Each row was made from one walk, in order. Every step used is in the known rows, and no mark comes twice. Write each row's walk.
Known rows
bufoz > rarug > lomi > zogeved: [ 16  -1 -28  22 -11   3 -14   3  -3   3   3 -24   2   1  -1   5   5   7
  -3   2   4  -6   8   8   7   8  -4]
fova > zogeved > bufoz > rarug > lomi > sarar: [  3  -4   7 -13  -9   9 -20  -1  11  -4  -5  10   5 -10   5  -3  -1   0
  -3   1   0  -4   7   9   1  -4  -1]
sarar > lomi: [ -1  -4  -6 -21  -5 -34 -10  -8  -5   2   8 -10  -7   0 -14   5  -6  -9
  -4 -13  -5   0  -4  -4   3   3  -6]
rarug > bufoz > zogeved > lomi: [-14   8  -9   8  -1  15  -2   5  -8   0   2  24   8   4 -15   0   3  -3
  10   7   4  -5   1   8  -2   5   8]
vinupu > zogeved > bufoz > rarug: [  5  -5 -13  -1  -9   6  -5  -3 -11 -18  -3   4  -5  -4   0   1  -5  -5
   0  -8   9 -15  -1  -1  -3  -6   9]
bufoz > rarug > lomi > sarar > fova > zogeved: [ 18  -7  18 -11   0  -6  -5  -4  16  -4  -4  -6   2   0  14   1   4   7
   0  10   8   8   0   7   2   2  -7]
lomi > sarar > fova > zogeved: [ 15  -6  30 -12  10 -10  14  -3  14  -2  -3  10  -8   3  14   0   1   2
  -2   3  -3  13  -3   0  -2  -4  -7]
sarar > lomi > rarug > bufoz > zogeved: [ -7   5   3 -12  -5 -36 -34  11  -4   8   0  15   3  -2 -12  -6   0  -7
   2  -5   0  -4   0  -7  -2  -9   6]
sarar > fova > zogeved > bufoz: [-13  -7   9 -20  -2  -9   2  -3  14 -11  -6  17 -10  -5  -4   1  -2   3
   0 -13   0  -1 -12  -2  -6 -10  -2]
rarug > lomi > sarar: [  5  -1  -2   2   6   4  -8  -6  -1  11   0 -19   5   2  -6  -1   1  -5
  -8   5  -7   4   5   2   3   7  -5]
zogeved > bufoz > rarug > lomi: [ -3  -1 -25  -2 -14  -2 -27  -3  -4  -9  -2 -11   6  -9 -14   3  -3  -4
  -2 -10   6 -16   1   3   1   0   2]
bufoz > rarug > lomi > zogeved > vinupu: [  5  -3 -19  16 -14  21  16   1  -6   1   6 -13   4  -5  11   7   5   9
  -3   1   3  -5   4  11   6  13  -4]
bufoz > rarug > lomi: [ 11  -4 -16   6  -6  -7 -25  -2  -3  -3   4 -15   6  -2 -12   8   1  -4
   0  -3   5  -7   2   5   4  11  -2]
zogeved > lomi: [-2  1 -7  4  5 12 12 -4 -6  7  8 -6  0  5 -6  4 -2  0  1  2 -6  3  3  1
  3 11 -3]
lomi > rarug > bufoz: [ -8   7  -4   7  11 -25 -24  13  -3   4   1   1   1   1 -10  -4   2 -11
   2  -2 -10  -5   1  -6  -1  -2   2]
bufoz > zogeved > fova: [  6   1   5  26 -11  -4  -4   2  -1   1   0  11   2  -4 -17   9   2   8
   3  -7   4   4  -6  -8  -3  -2   6]
vinupu > zogeved: [ 6 -6  1  4  2 11  7 -7 -9 -5  4  0 -7  3  1  4 -1 -2 -4 -5  2 -2 -5 -2
 -1  5  4]
fova > zogeved > lomi > sarar > rade: [-14   3  28  -6  16   7  17  -9  11  11   8  -4  -5   1  23  -4   0   5
   5   7  -4  14   6   8   2  12  -3]
zogeved > bufoz: [-11  -2 -12  -6  -2   1  -8  -2  -5  -5  -1   2  -4  -5 -17   2  -6 -10
  -4 -16  -6 -10  -3  -5  -3  -6   2]
vinupu > zogeved > lomi > sarar: [  6   1   6   4  11  35  36  -8  -8   7   4 -11  -1  10  20  -5  -2   3
  -4  17  -1   9   9   3   4   6   2]
rarug > bufoz: [-16   4 -11  -1   7 -22 -15   6  -7  -5   3  10  -1   4 -21   3   2 -13
   3  -6  -6  -8  -4   2  -2   4   1]
sarar > fova > zogeved > lomi > rarug: [ 6  0 20 -3 10  3 18  4 14  9  2 -4 -6  1 18 -5  2 16  1  8 -3 16 -2 -3
  2  0 -5]
zogeved > lomi > sarar: [  4   5   2   4  12  20  21  -4  -4  11   5 -10   3   8   6  -3  -4  -4
   0  10  -8   9  10   1   4   5  -5]
lomi > rarug > bufoz > zogeved > vinupu: [-7  3 11  4 -2  3  0 12 -8  0  1 35  9 -7  3 -3  5 -5  4 -2 -2 -4 -2 -2
 -3 -2  8]

Which walk is each row?
[  1   6 -12  34  -4  -6  15   8   3  10   2 -22  -7   3  -7   7   4  14
   0  -4  -6   6  -1  -6   3   0  -3]  lomi > zogeved > fova
[  3   6   4  11   2 -11 -27  17  -5   2  -2  22   5  -3  -9  -5   3  -7
   3   0  -2  -4   3  -5  -4  -6  10]  lomi > rarug > bufoz > zogeved
[-15   8  -7  12  13  11  13   8  -8   6   4 -10   2   7   9 -10   3   4
   2  15  -3  -1   3  -1   2   3   8]  vinupu > zogeved > lomi > rarug > bufoz
[  0   0 -15 -10  -3 -10  -6  -9   6  -8 -12 -26   6   0   3  -5  -5  -1
  -1   0   9  -7   2  -3  -2 -10  -4]  zogeved > bufoz > rarug > lomi > sarar > fova
[ -6  12   7  27  -2 -18 -18  18   3   7  -4  11   7  -3 -15  -3   7   5
   7   1  -1   0  -3 -12  -4  -9  12]  lomi > rarug > bufoz > zogeved > fova
[  2  -2  -1  -2   9  -6   2  -9   6   5  -5 -29   2   7   2  -2   0   2
  -5   6   1   5  -2  -3   1   3  -8]  rarug > lomi > sarar > fova
[  4  -2 -17  -2  -9  -8 -18   1  -7 -14  -1   8  -1  -7  -9   4  -6 -13
   3 -14   2 -12   2  -1  -2  -8   3]  zogeved > bufoz > rarug
[  1  -7   7 -17  -9 -14  -9   0  12 -20  -6  17  -9  -6   1   3  -3   2
   4 -10   8  -5  -8   3  -5 -11  -2]  sarar > fova > zogeved > bufoz > rarug
[-10  -6   8 -12  -7   3 -10   1   9  -6   0  28  -9 -10  -9   2  -2  -1
  -3 -14  -8  -3  -6   2  -3  -6   2]  fova > zogeved > bufoz
[ -2   0   1  19  -3  -1  19  -4  -4   0   1 -13  -5   0  -5   8   2  10
  -1  -2   1   4  -9  -6   0   4   5]  vinupu > zogeved > fova
[ 19  -2  -6  -3   3 -12  -5  -8   3  -2  -5 -33   6   5   8   1   1   0
   0   7  11   2   4   0   2   1  -7]  bufoz > rarug > lomi > sarar > fova
[  6  -6  22 -14   6  -2   3  -7  17   5  -5 -11  -1   3   9  -1   4   9
  -5   6  -1  11  -5   4   1   3  -9]  rarug > lomi > sarar > fova > zogeved
[  9  -4  20 -21  -1 -10   3  -2  14 -16 -10  16  -6  -3  14  -4  -5  -2
   3  -3   6   2   1  -1  -4 -17  -3]  lomi > sarar > fova > zogeved > bufoz > rarug
[ -1  -2  -5   6   5  31  26  -7 -11   1   7 -11  -4   8   6   1  -1   6
  -2   9   0   3   0   3   3  11   4]  vinupu > zogeved > lomi
[  3   2   2  -2  16   7  34  -8   1   6  -2 -23  -1  13  11  -3  -3   1
   1  13   0  12   2  -4   1   1  -7]  zogeved > lomi > sarar > fova
[ -3  -5 -25  -3 -12  16 -15  -7  -8 -12  -4 -14   3  -7  -5  -1  -2   3
  -4  -3  11 -17  -2   4   0   2   7]  vinupu > zogeved > bufoz > rarug > lomi
[16  4  3 17  1 23 -3  5 -5 13  3 10  6 -1  5 -5 -1  6  1  5 -1  7  8 -5
  3 -2  6]  bufoz > zogeved > lomi > rarug
[ -6   5  -3   4  -3  -7 -21   7  -7  -7   0  32   4   0 -20   3   4 -11
   5  -5   4  -9  -4   3  -6   1   8]  rarug > bufoz > zogeved
[ -2  -9  29 -18   2  17  32  -9  14   2  -2   5   1  -2  21   1   4  10
  -4   5  -3  13  -9   7   1   6 -11]  rarug > lomi > sarar > fova > zogeved > vinupu
[  3   0   5  -3  17  25  45 -13  -5   2  -2 -22  -4  15  24  -6  -4  11
  -1  19   6  11   1  -2   1   3  -1]  vinupu > zogeved > lomi > sarar > fova
[ 7  2 25 -4  8 26 18 -3  9  9  6 17 -2  4 12 -2  0  3 -1 13 -9 17  7  7
  5  7 -4]  fova > zogeved > lomi > sarar
[ -5 -10  26 -16   1   0  33  -5   9  -9   2  24  -8  -6  13   8   2   8
   1  -7  -2   9 -15   4  -2   7  -8]  sarar > fova > zogeved > vinupu
[  7   3 -26  12 -11   0  -6   8  -6  -8  -1  -5  -6  -3   1   2  -4  -3
  -1 -10   2 -12   8   0  -1 -10   0]  lomi > zogeved > bufoz > rarug
[-16   0   3  -2  -7  14   7   5 -11  -9   2  46   7  -5  -9   5   3  -7
   6  -6   1  -8  -7   5  -6   6   7]  rarug > bufoz > zogeved > vinupu
[-16   2  10 -17 -10 -19  -5   8  -8   5   4  26   5  -6  -2  -5   0  -6
   3  -6  -1  -3  -4  -5  -1  -5   3]  sarar > lomi > rarug > bufoz > zogeved > vinupu
[-13  11   2   2 -11 -43 -25  12   1  12   0   1   5  -2 -19  -3   4   6
   5  -3   1   2  -5 -14  -1 -10   7]  sarar > lomi > rarug > bufoz > zogeved > fova
[ 13  -2   8  -4  14 -14  13  -8   3   0  -4 -12  -5   8   8  -1  -3  -6
  -2   1   0   6  -1  -8  -3  -4  -8]  lomi > sarar > fova
[  4   0 -15  -4  -5   5 -20  -4  -2  -4  -6 -12   8  -4  -4  -4  -5  -8
  -3   0   3  -9  10   1   1  -5   0]  zogeved > bufoz > rarug > lomi > sarar
[-10   2 -21   8  -4   9   2   5  -4   2  -2  -4  -8  -1  -4  -1  -4   0
  -6 -10  -5  -9   3  -4  -2 -10   0]  lomi > zogeved > bufoz
[-16  10 -12  11  12  -4  -5  12  -5  12   6  -9   5   5  -3  -6   3  -3
   5   9 -10   0   5  -4   3   1   0]  zogeved > lomi > rarug > bufoz
[ 20  -1  -4   3   1   0 -16  -5  -3   2   0 -15   7   0   0   2   0  -6
  -2   5   3  -1  11   5   4   7  -3]  bufoz > rarug > lomi > sarar
